What can hang from each mark:
k671: k281 k802
k682: k250 k621 k671 k891
k891: k281 k682 k802
k250: k281
k621: k281 k682 k802
k281: k621 k671
k802: k250 k621 k671

Every row comes from one small tree of marks. Brackets hold a mark, then the marks that hang from it, in the order of their numbers. Every link used is in the known rows. Which tree was each row made from?
In the rows, zero is written as 128.
Known rows:
{k671 {k281 k621} {k802 k250}}: [112 121 101 128 107 119 106 122 135 130 126 142 118 145 174 143 146 122
 167 112  71 109 129 167 178  98 203 100 214 187 156 134  63 112 143 146
  75 137 122 104 189 100 120 128 121 142 172 126 137 166 167  89]
{k802 {k621 k281}}: [130 121 129 141 134 121 117 126 139 108 144 113 101 171 132 137 106 137
 160 133 125 130 150 122 124 127  53  47  96 151 111 127 159 168 109 124
 134 121 144 125 140 154 113 131 126 116 174 122 132 145 144 126]
{k802 {k621 k682} {k671 k281}}: [144 116  87 138 141 115 146 106 155 107  94 127  90 100 153 124 156 166
 116 154 141 139 129 167 205 142 119 126 128 108 152 146 112 122 137 129
  95 156 146 115 111 124 105 151 138 123  80 122 128 119 190 143]
{k281 k671}: [140 134 115 136 128 137 101 144 120 134 110 116 123 123 159 147 114 143
 121 154 117 132 126 128 127 142 132 110  52 151 127 133 148 119 117 129
 121 136 141 127  86 131 124 130 133 126 103 113 130 131 152 116]
{k891 {k802 k250}}: [110 100 119 104  96 119  81 171 139 160 126 133 157 127 145 153 127 148
 124  68  91 124 143 123 117 148 175 134 175 138 145 114 133 102 139 149
 130 108 107 141 120 116 124 120 160 125 203 131 131 131 103 116]
{k682 k621 {k891 k281}}: [129 111 156 135 111 112 165 144  97 125 140 148 103 151 100 134 126  68
 123 107 126 128 121 136 135 103 134  79 186 102 122 138 140 122 131 136
 117 109  94 114 157 105 181 125 117 115 114 101 112  95  98 123]
{k281 k621 {k671 k802}}: [133 138  92 141 117 136 106 160 126 126 129  93 111 157 208 119 126 147
 138 177 115 122 132 151 137 125 149 123 109 183 102 144 101 109 103 132
  84 131 150 109 169  92 122 137 132 146 134 109 143 143 184 104]
{k802 {k250 {k281 k621}} k671}: [119 113  89 127 134 116 145 112 134 148 171 151 127 134 155 150 127 231
 136 105 115 148 134 127 154 143 148 209 252 160 145 112  88 135 169 132
 115 132 131 147 180  99 109 122 130 130 143 114 128 119 110 117]
{k682 k250 {k621 k802} k671}: [118 145 138  89 113 136 132 163 125 142 161 149 123  35  76 110 128 133
 165 133 122 131 111 106 101 156 112 124  90 152  72 144 162 135 117 123
 163 132 125 117 146 162 158 100 107 127 104 145  75 162  88 107]
{k802 {k250 {k281 {k621 k682}}} k671}: [117 109  73 130 140 117 150 107 143 151 168 147 126 130 153 147 140 231
 109 101 115 151 130 136 166 147 158 231 245 138 140 113  79 126 176 135
  97 134 125 149 174  94 104 127 138 124 130 123 129 106 114 125]
{k621 k281 {k682 k250 k671} k802}: [125 134 114 119  96 140 132 145 162 127 158 107 117  92 115 123 122 162
 138 135 116 121 111 112 104 146 104 150  64 156  82 136 145 141  93 122
 145 133 137 134 128 166  96 127 105 131 115 154  88 148 135 117]
{k802 {k621 k281 {k682 k250 k891}}}: [109 128 100 164 127 120 129 116 154 106 135  78 107 177 126 118 124 129
 117 147 136 129 131 141 160 125  53  71  82 126 124 137 128 151  98 134
 104 127 117 133 120 128 111 163 126 102 127 105 125 106 188 150]
{k682 k621 {k671 k802}}: [146 100 157  81 121 128 146 149 134 138 173 170 126  90 124 111 124 137
 147 114  97 136 130 140 107 141 153 118 109 121  70 141 118 130 132 125
  92 146 119 107 190 146 192  90 108 134 217 163 113 158  70  96]
{k682 k250 k621}: [ 89 153 111 122 140 118 125 134 122 138 133 136 146  87  74 112 143 125
 136 155 153 131 124 136 122 140 116  96 149 135  86 139 146 118 131 133
 119 123 128 118 137 146 161  84 138 119  76 108 107 141 100 126]
{k621 k682}: [128 120  92 135 136 127 146 120 148 126 113 122 129 116 128 121 154 129
  76 121 129 132 114 146 152 135 147 167 111  88 116 129 111 103 138 131
  91 127 121 136 112 118 121 134 133 123 106 141 130 102 134 143]
{k621 {k802 {k250 {k281 k671}}}}: [116 122 125 122 117 128  98 150 116 143 152 147 133  93 148 141 111 183
 159  98  83 134 117 101 120 148 142 138  97 182 145 100 168 129 157 129
 169 127 117 162 124 139 111 137 110 121 102 117 106 132  95 106]
{k671 k802}: [123 119 136 117 110 129 131 126 135 120 148 122 141 138 171  94 135 130
 144 145 117 121 120 151 124 124 151 123 108 141 122 132  98 111 125 134
  91 146 122 124 181 126 156 131 122 140 164 129 137 133 128 115]
{k250 {k281 {k671 k802}}}: [131 120 120 126 133 126 115 148 105 132 173 119 138 120 175 125 113 195
 119 164 114 143 133 138 136 136 131 130  45 152 128 113 130 117 163 122
  90 144 118 144 157 112 133 118 138 119 143 110 130 125 105  99]
{k250 k281}: [129 119 125 125 142 119 133 138 111 136 174 134 130 118 121 131 119 183
 117 134 129 149 134 124 141 124 113 146 120 126 136 109 135 132 173 118
 118 131 113 146 157 115 120 114 141 112 141 119 121 117  83 114]
{k621 {k802 k250 k671}}: [120 122 132 117  99 129 129 125 136 138 132 151 131  95 158 126 130 180
 174  95 110 125 112 108 116 153 156 171 181 171 149 119 142 128 126 131
 181 137 135 149 135 147 117 143  99 140  84 123 105 130 125 128]
{k250 {k281 k621}}: [126 131 102 136 142 119 136 154 111 137 175 115 115 136 135 133 126 186
 123 139 135 147 140 127 151 113 110 161 174 141 123 116 120 136 167 117
 111 116 127 136 190  86 106 117 143 120 147 118 124 121 108 112]
{k671 k281 {k802 k250 {k621 k682}}}: [114 105  94 128 123 116 110  98 152 113 113 143 119 127 169 129 150 116
 141 105  71 118 125 180 200 120 176  76 105 144 154 128  81 106 157 151
  60 151 102 120 147 118 132 153 123 117 165 132 135 142 162 111]
{k621 k281 k682 k802}: [128 115 124 138 104 130 126 146 152 124 132 115 115 126 138 124 126 157
 138 117 122 121 121 121 113 131 118 126 123 147 106 119 164 129 106 118
 153 120 142 143 121 165  94 121 109 134 105 135 106 133 127 129]
{k802 k621}: [128 130 116 131 142 119 126 126 133 107 129 118 106 138 137 117 121 119
 142 133 128 135 133 131 146 132  75  78  77 126 120 132 148 143 129 133
 131 126 130 127 133 129 127 153 128 114 140 124 129 123 150 138]
{k250 {k281 {k621 {k682 k891}} k671}}: [135 120  79 157 137 124 126 163 113 136 156  89 108 148 163 137 129 195
  74 151 124 149 132 140 176 123 125 165 116 130 133 123 115 119 156 120
  83 125 118 140 142  68 100 139 142 112 116  99 130  95 150 121]
{k891 k682 {k802 k250 k671}}: [121 128 116 117 105 146  93 143 144 141 106 137 150 123 150 130 139 191
 149  66 134 151 145 124 142 183 165 177 228 160 137 119 102 123 120 105
 123 157 131 145 130 122 126 133 116 126 193 142 139 164 120 135]
{k281 {k621 k682}}: [124 130  69 146 132 124 145 144 147 128 124  99 106 142 142 118 153 136
  90 134 134 133 122 147 164 117 142 176 187 114 100 135  93 111 126 131
  91 114 140 117 156  86 101 132 138 132 115 132 135 111 167 138]
{k891 k281}: [133 141 124 124 113 120 165 121 110 120 147 137 103 134 123 144 122  68
 133 128 129 121 116 131 122 113 134 120 112 117 108 129 130 113 141 140
 119 107 115 116 156 112 131 134 141 128 106 132 123 109 102 112]
{k281 {k671 {k802 k621}}}: [133 126 114 131 126 134 102 139 128 115 125 104 118 141 200 114 116 138
 142 171 109 127 128 148 132 143 117  73   4 162 115 139 135 118 112 134
  93 144 134 124 132 128 140 149 129 128 136 110 137 133 166 114]
{k281 k621}: [127 141 101 141 129 127 131 145 132 129 132 105 107 154 142 127 134 131
 135 136 135 129 134 135 141 113 126 146 200 150 110 138 110 130 118 127
 121 110 150 113 168  94 109 129 133 138 135 123 132 130 162 124]
{k682 k671 k891}: [157 104 163 122 103 138 145 142 131 129 154 119 105 143 135 137 109 121
 115 105  91 129 122 119 138 120 124 145 104 113 156 150  98 156 100 126
 123 146  99 119 131 104 146 171  95 122 199 139 117 121 157 127]

Which tree is each row?
[107 155  48 149 120 134 117 150 144 125 123  67 121 138 195 104 151 148
  99 197 132 125 114 168 159 134 154 153  80 161  84 147  84  85 105 138
  54 133 145 115 154  84 111 144 146 138  85 110 137 125 204 118] => {k281 {k621 {k682 k250}} {k671 k802}}
[136 112  97 149 130 132 110 128 152 134 120 108 118 156 147 156 115 164
  96 142 114 123 136 136 129 140 119 111  78 137 101 127 138 125 111 124
  92 126 149 133  86 147 100 113 131 127 123 123 132 129 147 120] => {k621 {k281 k671} k682}
[132 118 136 137  71 115 138 192 113 134 138  81 104 181 157 139 131  79
 116 110 127 120 131 131 141  95 143 125 203 127 147 139 117 105 107 148
 115  94 101 111 169  55 125 160 151 125 164  99 131  90 161 124] => {k682 {k891 {k281 k621} k802}}
[133  99 150 145  90 120  84 191 130 129 124  76 118 190 171 141 106 142
 125 121 107 126 149 124 136 123  91  57 111 147 164 135 159 138  85 139
 130 124 115 132 106 105 126 158 138 113 194  87 142 117 184 131] => {k682 {k891 {k802 {k621 {k281 k671}}}}}
[132 134  93 143 144 124 116 165 106 140 160 107 108 135 159 146 115 198
 117 163 124 148 142 127 152 129 110 147 116 159 118 119 131 129 160 118
 108 121 140 135 156  88 103 117 148 119 126 107 130 128 130 101] => {k250 {k281 k621 k671}}
[113 112 122 121 109 119 102 104 134 128 122 158 135 130 162 144 141 119
 165 105  67 112 127 163 168 107 209  91 154 173 171 126  78 111 151 147
  81 151 104 115 154 124 136 130 116 134 167 127 134 161 140  94] => {k671 k281 {k802 k250}}
[137 104 137 140  77 120 116 185 127 138 110  89 116 159 175 135 146 156
 124 123 129 124 144 140 166 107 154 138 250 137 192 146 105 116  98 136
 118 133 124 117 136  73 115 151 140 133 156  92 134 119 202 132] => {k682 {k891 {k802 {k671 {k281 k621}}}}}
[120 130  89 142 110 123 112 142 141 129  95 133  96 104 137 153 155 123
 139 105  93 116 116 146 191 108 183 134 202 157 153 132 110 110 142 136
 124 123 132 116 126 106  85 134 122 134  85 128 113 149 174 111] => {k671 {k281 {k621 k682 {k802 k250}}}}
[105 135  81 159 134 124 131 130 127 134 141  84 137 125 136 121 144 165
  55 163 135 139 106 145 177 132 121 165  63 104 149 131 108 105 140 132
  79 140  95 152 103  90 124 159 139 102  66  93 120  79 163 142] => {k621 {k682 {k250 {k281 k671}} k891}}
[138 116 135 137 108 132  98 135 133 127 142 112 128 176 177 143  98 162
 158 159 106 117 147 130  99 131 117  68  83 187 109 129 139 139  95 124
 104 138 149 121 134 155 124 108 121 140 170 114 140 161 142 100] => {k621 {k281 {k671 k802}}}
[117 108 144 121 117 124  90 159 124 151 135 172 125 123 113 157  99 164
 183  92  92 121 135 105  90 146 130  57 156 191  96 118 197 141 121 126
 166 115 143 134 119 182 142  76 103 132 125 114 102 166  78  99] => {k682 {k621 {k281 k671} {k802 k250}}}
[ 97 148  96 127 155 117 112 150 101 147 158 134 144  77  89 127 126 178
 126 171 148 147 130 129 133 149 104 101  90 146  89 125 161 119 164 125
 108 127 127 135 135 137 150  75 151 106  67  96 102 133  79 107] => {k682 {k250 {k281 k671}} k621}
[106 107 115 120 132 115 123 109 131 118 182 139 135 146 175 113 122 161
 152 111  85 138 130 144 148 135 126  99  87 154 129 111 102 127 170 145
  85 141  97 147 198 120 149 149 122 115 202 124 137 122 106 112] => {k671 {k802 {k250 k281} k621}}
[113 134  94 134 121 117 117 115 149  98 114 107 114 105 160 102 162 112
 138 170 114 120 119 187 199 113 144  70  62 142 140 143  90 103 138 143
  58 157 116 110 150 120 126 150 137 123 113 122 130 143 186 118] => {k671 k281 {k802 {k621 {k682 k250}}}}
[131 114 153 125 118 123  98 171 116 139 132 149 117 115 117 136 107 162
 178 124 117 124 140 106  88 142 110  52 134 178  85 126 206 142 109 117
 170 115 155 124 120 182 137  73 106 131 108 110 101 166  87 104] => {k682 {k621 {k281 k671} k802}}
[112 145  92 148 105 139  99 150 147 128 122  83 125 106 144 129 123 168
 133 168 130 115 114 121 112 151 106 114  44 179  96 127 169 119  90 125
 143 127 148 143  86 166  84 127 119 130  41 111 103 139 166 124] => {k621 {k281 k671} {k682 k250} k802}
[131 113 161 117 109 120 134 156 125 136 143 160 119 109 114 121 118 184
 186 121 141 126 139 112  89 142 108  92 217 168  94 129 188 148 110 114
 173 126 161 125 153 182 139  69 101 143 107 116  99 158  83 118] => {k682 {k621 k281 {k802 k671}}}
[111 138 106 135 109 130 116 153 134 133 135 123 109 135 149 130 131 138
 166 100 105 122 118 114 129 122 144 152 211 183 119 122 127 131 124 136
 162 109 138 127 168 108 103 142 109 137 119 124 113 136 147 121] => {k281 {k621 {k802 k250}}}
[137 116  85 128 142 122 152 152 131 137 182 119 104 113 130 133 131 191
  87 127 122 154 134 137 160 122 120 200 140 111 105 121 102 129 171 118
  87 124 121 136 182  79 104 122 141 117 164 147 117 114 106 114] => {k250 {k281 {k621 {k682 k671}}}}
[ 97 133 132 122  85 105 133 184 104 142 141 106 136 128  96 125 140  78
 121 130 148 123 123 134 127 115 133  81 180 121 117 143 148  98 115 154
 117 101  88 117 151  92 169 117 160 110 106  86 108  99 112 125] => {k682 k250 k621 {k891 k281 k802}}
[ 99 178 130 142 131 148 106 130 121 112 123 131 128 104  76 102 128 146
 195 128 166 142 131 116 117 162  87  81 163 187  72 130 153 158 101  80
 154 153 148 134 142 176 139 100  77 118 102 127  97 197 103 131] => {k891 {k682 k250 {k621 k281 k802}}}
[120 117 137 133  97 135  76 145 131 142 138 137 124 146 155 169  87 172
 188 100  74 111 133  94  87 147 127  78 108 217 126 114 186 151 101 129
 179 121 145 149 101 176  97 122  95 134 127 113 111 163 128  98] => {k621 {k281 k671} {k802 k250}}
[123 136  86 141 114 130 139 163 143 122 121  98 104 114 151 104 154 139
 121 129 133 127 113 135 152 123 140 179 173 141 101 132 126 110 117 126
 134 110 141 128 161 100  94 143 120 136  83 133 115 113 168 135] => {k281 {k621 k682 k802}}
[138 140 120 125 101 123 146 129 107 119 144 123 109 138 173 141 113  80
 135 158 114 120 111 145 119 124 154 102  42 147  99 134 126  95 127 144
  91 122 120 109 155 109 145 142 141 135 105 121 128 115 120  94] => {k891 {k281 {k671 k802}}}
[122 128 101 136 115 139 150 122 151 127 143  94 124 115 119 117 145 123
  68 135 122 130 102 140 163 133 129 183  75  90 128 150  82 120 111 133
  84 147  94 126 113  99 135 171 118 112 119 135 111 101 173 141] => {k621 {k682 k250 k671 k891}}
[109 122 134 118 113 125 113 144 118 142 163 153 136  93 134 136 118 174
 163  84  88 131 114 102 121 138 141 147 134 168 145  98 160 132 162 128
 175 123 109 164 146 138 113 137 105 119 115 126  99 128  85 110] => {k621 {k802 {k250 k281}}}
[123 149 111 101 116 136 135 126 147 113 178 104 124  97 143  97 123 124
 152 171 115 128 115 141 125 147  96 121   5 151  87 152  94 139 109 138
  94 155 118 112 175 134 148 155 120 127 178 149 115 147 153 112] => {k682 k250 {k671 {k802 k621}}}
[152  98 186 105  97 137 141 178 118 137 157 154 103  97 109 118 117 124
 147  87  94 128 118 107 118 129 123 116 138 126 124 142 158 152 109 118
 163 141 104 122 145 130 178 133  73 120 163 134  85 137 105 118] => {k682 {k621 k802} k671 k891}
[123 105 113 135 130 117 124  84 159 126 147 150 108 172 158 156 105 192
 174  99 108 135 151 121 131 154  88 100 182 173 137 124 129 169 120 138
 133 135 146 136 143 159 113 138 118 125 174 120 135 138 143 129] => {k802 k250 {k621 k281} k671}
[ 97 156  89 138 139 123 111 134 115 123 168  93 138 107 150 106 122 174
 134 199 137 140 128 140 145 144  86 103  13 167 117 127 129 123 146 132
  94 145 119 140 150 118 126 135 150 111  97  94 121 129 141 112] => {k682 {k250 {k281 {k671 {k802 k621}}}}}
[158 109 170 107  75 136 180 131 119 115 185 124  98 158 169 122 111  71
 130 120  86 124 110 136 128 106 149 136  77 118 131 149  80 133 107 137
  84 147  81 108 196  90 171 177 100 130 210 142 119 107 135 103] => {k682 {k671 k802} {k891 k281}}
[126 110 109 126 121 120 120  87 140 144 110 172 126 110 145 168 137 177
 153  96  95 124 129 140 171 138 188 154 232 159 181 129  92 131 147 139
 120 148 130 123 113 132 110 128 120 139 114 120 128 147 145 114] => {k802 k250 {k671 k281}}
[113 115  93 132 158 119  96 116 123 130 158 145 119 138 149 163 100 180
 137  99  79 149 140 118 158 152  96  88  53 157 141 105 147 143 177 140
 116 126 106 157 123 122 119 150 133  97 161 114 130 118 113 109] => {k802 {k250 {k281 k671}} k621}
[142 101 154  85 114 129 111 156 128 152 136 203 103  47  89 163 120 129
 178  64  62 124 124 118 136 137 174  98 155 154 119 133 157 143 148 127
 153 134 117 109 128 162 151  95  92 131 155 159  81 183  76  85] => {k682 {k621 {k802 k250}} {k671 k281}}
